What can hang from each mark
z331: z5 z173 z582
z844: z331
z796: z5 z173
z580: z35 z331 z358 z601 z796
z358: z580 z640
z908: z580
z5: z796
z601: z844
z640: z580
z268: z580
z173: z331
z20: z5 z335

Each row was made from one small tree. The marks that hang from a mark follow it in brackets, in the order of their numbers. Every link used is in the known rows. Write each row's tree.
(in the rows, 128 means zero)
Known rows
z908{z580{z35 z331 z358 z601 z796{z5}}}: [167 153 124 176 114 126  76 133 133 100 137  88 100 190  91 208  98  96
 141  90  71 146 165 173 140  75]
z844{z331{z5{z796} z173 z582}}: [132 130 123 153 104 151 172 154 152 154 164 129 120 170  90 130 127 130
 109 104 129 100 163 114 152 119]
z796{z5 z173{z331}}: [124 175 116 142  60 181 131 134 130 129 136 108  96 147  98 179  97 158
  70 131 144 142 128 116 180  92]
z601{z844{z331{z5 z173}}}: [131 160 120 173 129 158 171 128 145 213 142 134  89 157 121 147 104 110
  81 127 131 133 161 111 143  88]
z20{z5{z796{z173}} z335}: [120 171 108 145  99 169 117 135 109 118 136  95 108 123  93 142 110 121
  97 125 155 100 172 126 194 113]
z358{z580}: [125 151 130 153 114 181 134 134 119 126 146 150  50 158 122 144 116 128
  97  97 141 103 146 115 172  60]
z908{z580{z331 z601{z844} z796}}: [167 184 110 166 129 130 112 100 128 152 151 145  89 178 132 150 118  88
 112 104  87 157 188 154 137  69]
z601{z844{z331{z5 z173 z582}}}: [130 141 129 168 102 156 184 117 153 193 158 139 103 174 109 142 112 138
  98 109 124 133 160 115 145 118]
z358{z580{z331{z582}} z640}: [137 134 148 149 115 175 146 141 163 161 165 145  62 183 133 133 179 134
 126  75 125 104 154 127 155 107]
z5{z796{z173{z331{z582}}}}: [124 143 111 136  47 177 143 119 136 115 151 128 117 160  80 117 134 175
  96  96 148 112 139 126 187 107]
z580{z35 z358{z640} z601}: [132 118 131 184 101 151 105 142 134 150 111 111  59 171 109 149 136 124
 153  77  61  75 140 131 134  90]
z358{z580{z796} z640}: [132 156 120 156 128 183 126 138 133 152 159 147  43 168 144 116 160 128
 114 116 119 128 162 120 183  79]
z580{z796{z173}}: [121 166 104 151 108 177 124 116 149 126 151 115  92 153 110 128 100 110
 115 108 120 184 146 121 180  76]
z20{z5 z335}: [118 171 128 151  95 141 124 137 110 118 134 126  81 129 105 167  94 128
  94 123 144 111 178 121 177  98]
z268{z580{z601 z796}}: [148 160 104 152 104 144 118 154 102 125 153 137  76 161 116 143 110  94
 129 122 101 120 170 106 152  68]
z358{z640{z580}}: [120 163 138 146 133 190 129 143 129 174 129 151  53 159 127 136 161 124
 107 108 109  93 159 120 166  75]
z268{z580{z35 z331{z5 z582} z796}}: [156 139 139 144 114 121 120 151 134 129 157 104 106 207 123 157 114 105
 147  92 139 131 164 142 165 103]
z580{z358 z601{z844}}: [132 129 113 184  82 167 126  96 122 161 129 143  72 168  97 144 103 113
 119  76  81  94 156 109 134  76]
z844{z331}: [126 154 127 168 117 152 135 134 151 139 131 147  76 156 101 155 113  88
  88 111 132 126 146 117 147  58]
z331{z5 z173 z582}: [116 134 133 136  85 149 179 147 140 150 164 129 102 166 109 143 101 168
 124  84 116 127 157 108 154 120]
z796{z5 z173{z331{z582}}}: [122 158 126 137  38 181 144 123 136 113 151 111 111 166  83 175 106 186
  89 113 139 143 127 120 182 122]
z268{z580{z331}}: [139 153 132 135 126 136 129 159 135 157 136 137  76 162 109 156 124  76
 108  94 153 109 164 119 148  45]
z331{z5}: [124 149 130 145  98 148 144 148 119 141 133 135  77 170 134 151  96 119
  99 104 131 105 154 107 155  89]
z268{z580{z331 z601}}: [153 158 124 147 116 140 125 169 126 154 139 132  80 160 118 163 118  68
 121  97 110  97 162 110 122  65]
z20{z5}: [122 160 128 149  91 145 121 130 115 133 134 140  72 148 101 183  94 128
  96 108 128 120 155 114 158  79]
z173{z331}: [124 161 123 149  66 154 134 132 130 137 131 155  74 151 106 144 112 155
  75 109 143 122 147 115 167  63]
z796{z5}: [122 159 126 148  95 148 127 127 118 116 132 121  79 164  91 184  98 135
  98 112 135 103 145 110 162  74]
z908{z580{z601{z844}}}: [143 173 121 160 108 133 130 111  87 142 131 152  65 167 122 154 115 124
  99 109  95  98 170 147 143  69]
z358{z580{z35 z331{z5{z796} z173}} z640}: [152 145 138 154 161 167 130 174 144 203 147  94  78 173 144 133 169 131
 128  97 132  69 157 139 163  99]

Which tree is each row?
[160 176 107 152  76 163 111 176  99 139 140  89 100 168 145 155  96 125
 115 147 108 146 142 129 172 111]
z268{z580{z35 z601 z796{z173{z331{z5}}}}}
[127 160 104 141  69 180 128 129 128 136 134 124 102 145  93 122 126 146
  76 113 152 112 140 122 186  77]
z5{z796{z173{z331}}}
[173 171 106 175 126 184 124 117 131 177 171 133  79 187 172 141 112  89
 111 112  96 132 175 111 140 106]
z358{z580{z331{z5} z601{z844} z796}}
[124 133 121 135  81 172 149 133 128 121 156 110 120 182 106 121 121 138
 119  89 137  95 147 119 176 133]
z331{z5{z796{z173}} z582}
[123 149 128 135  39 178 162 142 137 134 154 126 109 171 125 140 105 169
  90 108 133 145 135 118 174 137]
z796{z173{z331{z5 z582}}}
[144 125 133 147  89 133 120 121 154 101 166 123 113 200  74 185 113 119
 125  76 110 166 180 163 161  90]
z908{z580{z331{z582} z358 z796{z5}}}
[122 129 115 175 104 177  98 109 157 116 130  87  93 165  86 138  94 114
 140  80 106 176 132 145 184  71]
z580{z35 z358 z796{z173}}
[160 188 104 163 136 132 133 117 140 181 163 136  98 158 119 144 115 107
 116 104  77 177 192 151 136  73]
z908{z580{z331{z173} z601{z844} z796}}
[147 165 110 178 107 139  92 115 124 104 135 112  81 171 112 151  94 122
 144  97  81 132 144 128 150  78]
z580{z35 z601 z796}
[147 146 132 162 128 166 127 120 176 135 180 109  95 175 100 142 123 154
 153  67 120 172 149 146 173  88]
z358{z580{z35 z331{z173 z582} z796}}
[125 126 121 134  90 146 168 145 130 143 163 122 115 172  91 122 120 167
 125  85 128  86 165 109 164 120]
z331{z5{z796} z173 z582}
[147 133 115 169 105 200 135 128 192 159 185 131 121 165  79 141 116 116
 161  56  45 175 177 116 132 105]
z640{z580{z331{z173 z582} z358 z601 z796}}
[158 168 126 186 124 138 100  94 137 163 120 110  83 176 116 162 107 103
 129  79  95 101 142 136 125  72]
z580{z35 z331 z601{z844}}
[125 142 114 138 112 148 154 158 124 163 146 122 102 153 107 130 112 137
 106 102 135  88 167 108 162  89]
z331{z5{z796} z173}
[153 128 105 193 121 167 128 137 132 204 139 144  65 176 117 127 162  58
 122 134  81 111 180 117 141  79]
z268{z580{z358{z640} z601{z844{z331}} z796}}
[163 139 138 181 115 128 108 126 115 170 118 109  87 197 134 178 103  91
 122  78  82 101 168 170 121  87]
z908{z580{z35 z331{z5} z358 z601{z844}}}
[125 149 113 138 104 175 135 144 120 140 138 104 105 164 122 127 111 111
 101 107 139  97 149 114 174 102]
z331{z5{z796{z173}}}
[141 145 104 185  86 182  85 119 139 101 136  60 105 173  84 186  79 116
 149 100  68 154 129 131 160 101]
z580{z35 z358 z601 z796{z5 z173}}
[146 181 120 156 136 189 133 153 163 188 153 131  97 140 108 159 115 102
 124  86  72 135 163 108 121  77]
z640{z580{z331{z173} z601}}
[134 143 115 162 141 199 126 132 191 185 162 131 102 151  85 136 116  97
 127  71  91 189 178 124 155  56]
z640{z580{z331{z173} z358 z796}}
[148 147 141 143 134 168 132 142 154 163 153 100 126 184  94 146 134 144
 140  69 121  89 160 140 160 112]
z640{z580{z35 z331{z5{z796} z173 z582}}}
[139 158 107 167 124 182 144 115 130 184 133 113 106 171 120 126 124  82
  75 129 147 101 150 123 165  99]
z601{z844{z331{z5{z796{z173}}}}}
[146 151 119 166  96 151 161 100 164 184 166 131 110 165  97 143 116 138
 136  66  82 131 161 114 118 109]
z580{z331{z173 z582} z601{z844}}
[142 161 121 176 120 189 133 120 109 188 142 150  36 168 154 127 162 133
 111 112  92  66 155 112 150  96]
z358{z580{z601{z844}} z640}
[147 174 112 134 125 164 115 151 145 141 158  86 108 165 105 177 110  73
 111 130 145 170 157 122 173  76]
z268{z580{z331 z796{z5 z173}}}
[154 141 111 161 118 224 114 158 151 174 147  99 124 169 119 145 121  63
 123  82  75  95 162 115 133 113]
z640{z580{z331{z5{z796{z173}}} z358 z601}}
[137 170 128 158 121 192 124 152 123 169 134 146  58 158 136 141 157 117
 123 111  66  80 160 108 138  97]
z358{z640{z580{z601}}}
[154 159 151 166 124 174 108 136 155 158 139 119  85 189 121 155 167 127
 160  73  64  87 147 141 128 119]
z358{z640{z580{z35 z331{z582} z601}}}
[140 152 161 147 141 170 147 159 167 205 149 102  97 184 131 149 159 151
 147  81  96 113 158 141 149 129]
z358{z640{z580{z35 z331{z5 z173 z582}}}}
